Every row comes from one small tree of marks. The marks that hang from a mark follow it in brackets, in the order of their numbers. Every link used is in the known rows. Which tree was each row made from?
Known rows
z_505(z_571(z_621) z_683(z_56 z_221 z_485)): [ 50 -25   4  11   8  30  -8   7  11  26   1   7 -31 -18  -1  10 -15 -15
  20   3  46]
z_571(z_505(z_221(z_683(z_56)) z_485) z_621): [ 17  19   1   0   5  23  14 -14  12   8 -10   6 -14 -15  15   8  -2 -10
  16  -1  32]
z_56(z_683): [ 15   3 -11   2 -12  -8   0  -8 -18  10   5  11  -5  -4  13  19  -6 -11
  -1 -31  24]
z_221(z_505(z_571) z_683(z_56)): [ 17   2  -1  13   5   5  20  18 -14 -19 -18   4  -5 -26  15  26   8 -21
  18   1  28]
z_306(z_683): [ 23  -1 -13   4 -11  -5  -1   4 -14  18   1   4  -6 -23  10   9   6 -13
   1 -26   5]
z_306(z_683(z_56 z_221(z_505(z_485 z_571(z_621))))): [ 32 -15  -6  27   9  24  10   6   5  28 -17  15 -20 -32   6  10  -3 -13
  20 -11  47]
z_683(z_56 z_221(z_505(z_571)) z_485): [ 24 -28  -5  35  14  11  11   8   3  -3 -18  12 -25 -30  -5  30 -10 -15
  32   8  34]
z_588(z_683(z_56 z_221(z_505(z_571)) z_485)): [ 36 -16  -5  31  18  16   3   0  -8   4  -9  15 -31 -31  -1  44 -14 -15
  28   3  37]
z_485(z_683(z_56 z_221(z_505(z_571(z_621))))): [ 36  -9   0  18   3   7  -6  -6   8   7 -17   3 -15  -5  14  15   4 -16
  23 -15  64]
z_588(z_683(z_56 z_221(z_505(z_571(z_621))) z_485)): [ 44  -4  -2  22  20  17  -1  -4   2   7  -8  12 -36 -19   1  37 -17 -18
  28   3  35]
z_505(z_221 z_571): [ -7 -15   4  13 -14  -3   5  -5  -6  19   0   6   1 -15   8   3   2  -9
   5 -35  36]
z_683(z_56 z_221(z_505(z_571(z_621))) z_485): [ 32 -17  -3  26  17  13   6   5  13  -2 -17   9 -28 -16  -2  25 -13 -17
  33   8  35]
z_485(z_683(z_56 z_221)): [ 35 -17  -9   2  -4   5 -15 -12   1  13  -8   2 -17 -10  11  14   2 -16
  12 -19  64]
z_588(z_683(z_56 z_221(z_505) z_485)): [ 36  -7 -15  17  23   8   2  -7  -8  -3 -11  13 -29 -30  -3  49 -14 -18
  25   4  20]
z_571(z_505(z_485) z_621): [ 10  22   2  15  -5  12  13 -14  15  11  -6  11 -14   0  12   7  -4  -3
  12  10  -8]
z_306(z_683(z_221)): [ 34 -12 -15   7  -7   0  -8  -4  -8  32  -3   3 -15 -27   2  15   2 -14
   9 -40  30]
z_588(z_683(z_221 z_485)): [ 39  -8  -9  15   6   7  -8 -10  -9  23   3  12 -32 -25  -6  38 -19 -14
  13 -29  21]
z_683(z_221): [ 13 -12  -9   4  -7  -5  -4 -10  -3  16  -6   2 -11 -12  -1  19  -3 -16
  13 -29  28]
z_588(z_683): [ 17  14  -5  -3  -7  -4  -2  -9 -18  12   6   7 -12 -11  12  26  -3 -14
  -2 -19   6]
z_505(z_221(z_683)): [  9   4  -5  -7  -7  -5   7  -2 -14   7  -5   1   0 -22   9  15   2 -17
   7 -49  26]

Write each row's tree
[ 30 -27   2   5  -4  21  -6   4  -3  25   1   4 -14 -22   5  11   0 -14
  13  -2  56]
z_505(z_571 z_683(z_56 z_221))
[ 16 -15  10  15  -7  24   1  -8  10  32  -3  15  -9 -11  19 -14  -3  -7
   2 -25  74]
z_505(z_221 z_485(z_683(z_56)) z_571(z_621))
[ 41 -30 -12  39  14  16   6  14  -4  12 -15  13 -27 -44  -3  28  -5 -12
  29  -4  33]
z_306(z_683(z_56 z_221(z_505(z_571)) z_485))
[  3   4   8  24   1  19  23  16  -3  20  -6  16  -2 -23  11   5  -2  -6
  10 -10   1]
z_221(z_505(z_485 z_571(z_621) z_683))
[ 39   4   1  18  15  14  17  22   0 -19 -17   9 -23 -22  10  25  -9 -21
  25   8  17]
z_221(z_505(z_571(z_621)) z_683(z_56 z_485))
[ 12   6  -8  10  12  13  28  15 -12 -16 -21  13  -7 -35  11  25   0 -18
  15   2  13]
z_221(z_505(z_485) z_683(z_56))
[ 38  -9   5   6   5  19   6   9   5   7  -5   6 -23 -20   7   8 -12 -18
  16 -17  48]
z_505(z_221(z_683(z_56 z_485)) z_571(z_621))
[ 25  -1   1  19  13  24   8  -8   0  21 -10  16 -24 -20   7  27 -12 -15
  19  -2  49]
z_588(z_683(z_56 z_221(z_505(z_485 z_571(z_621)))))
[ 20 -22  -5   2   9  17   4   1  -1  14   5  10 -12 -29   1  10  -7 -10
   9  -3  22]
z_505(z_221 z_683(z_56 z_485))
[ 50 -18 -10  30  16  16   2  10   8  15 -13  10 -31 -30   0  20  -8 -15
  29  -5  33]
z_306(z_683(z_56 z_221(z_505(z_571(z_621))) z_485))
[ 12  27   3   8  -2  15  17 -14   8  17  -9   7  -9 -15  12   9  -2  -7
  12 -28  15]
z_571(z_505(z_221(z_683) z_485) z_621)
[ 23 -19   1  29  13  20  16  22  -6  -5  -6  14 -14 -35   5  22  -3 -10
  21  22   5]
z_221(z_505(z_571 z_683(z_56 z_485)))
[ 39  17  -2   2  12  15   6 -11  15  -6  -8   1 -24 -13  10  20  -7 -13
  25   4  18]
z_571(z_505(z_221(z_683(z_56 z_485))) z_621)
[ 43 -36   2  20   6  29  -3  11   0  23   1   9 -27 -33  -2  16 -12 -12
  19   5  45]
z_505(z_571 z_683(z_56 z_221 z_485))
[ 18  11   3  12  -1  21   2 -27  19  19  -6  10 -12  -2  20  -2   2  -1
  11  -4  45]
z_571(z_505(z_221 z_485(z_683(z_56))) z_621)
[ 44 -22 -16  22   2   7  -5   4  -3  29  -2   9 -28 -37  -7  21 -10 -12
  15 -35  18]
z_306(z_683(z_221 z_485))
[  8 -26   7  24 -10  23   6  -5   0  29  -3  17  -4 -24  15  -8   1  -4
   2 -23  75]
z_505(z_221 z_485(z_683(z_56)) z_571)
[ 37 -21   6  21  -6  29  -8  -6  13  32  -7  13 -24  -9  12  -3  -8 -11
  12 -19  84]
z_505(z_485(z_683(z_56 z_221)) z_571(z_621))
[ 39   6   0  17   2  26  -6 -25  23  21 -10   8 -26  -2  13   9  -3  -5
  20   4  54]
z_571(z_505(z_485(z_683(z_56 z_221))) z_621)
[ 33  -4 -10  -8   4   7 -14 -18  -9  14   0   4 -25 -14   5  32  -7 -21
   9  -7  48]
z_588(z_683(z_56 z_221))
[ 27 -18  -3  27   1   5  -4  -2  -3   4 -17   6 -11 -18  11  21   6 -14
  22 -15  64]
z_485(z_683(z_56 z_221(z_505(z_571))))
[ 20 -19 -19  22  14  15  12   3  -4  18 -18  15 -15 -42   0  22   0 -12
  20 -11  32]
z_306(z_683(z_56 z_221(z_505(z_485))))
[  0 -19  -1  -1   2  23  12  -3  -3  25   2  14  -2 -29   7  -2  -2  -7
   2 -10  34]
z_505(z_221 z_485 z_683(z_56))
[ 12 -13   3  38   0  19  19   9  -5   2 -15  20  -5 -26  17   9   5  -6
  12   1  43]
z_221(z_505(z_485(z_683(z_56)) z_571))
[ 18  -4 -10  20   1 -10  -1  -8  -6   6 -16   4  -5 -17   7  29   5 -12
  21 -40  32]
z_485(z_683(z_221(z_505)))
[ -6 -10   9  16 -10  12  13  -7   7  34  -2  15  -5 -12   7  -9  -9  -6
   4 -35  38]
z_505(z_221 z_485 z_571(z_621))
[ 24   7 -10  20  12  -3  23  20 -13 -20 -17   9 -13 -34   2  38  -6 -17
  22 -19 -18]
z_221(z_505 z_683(z_485))
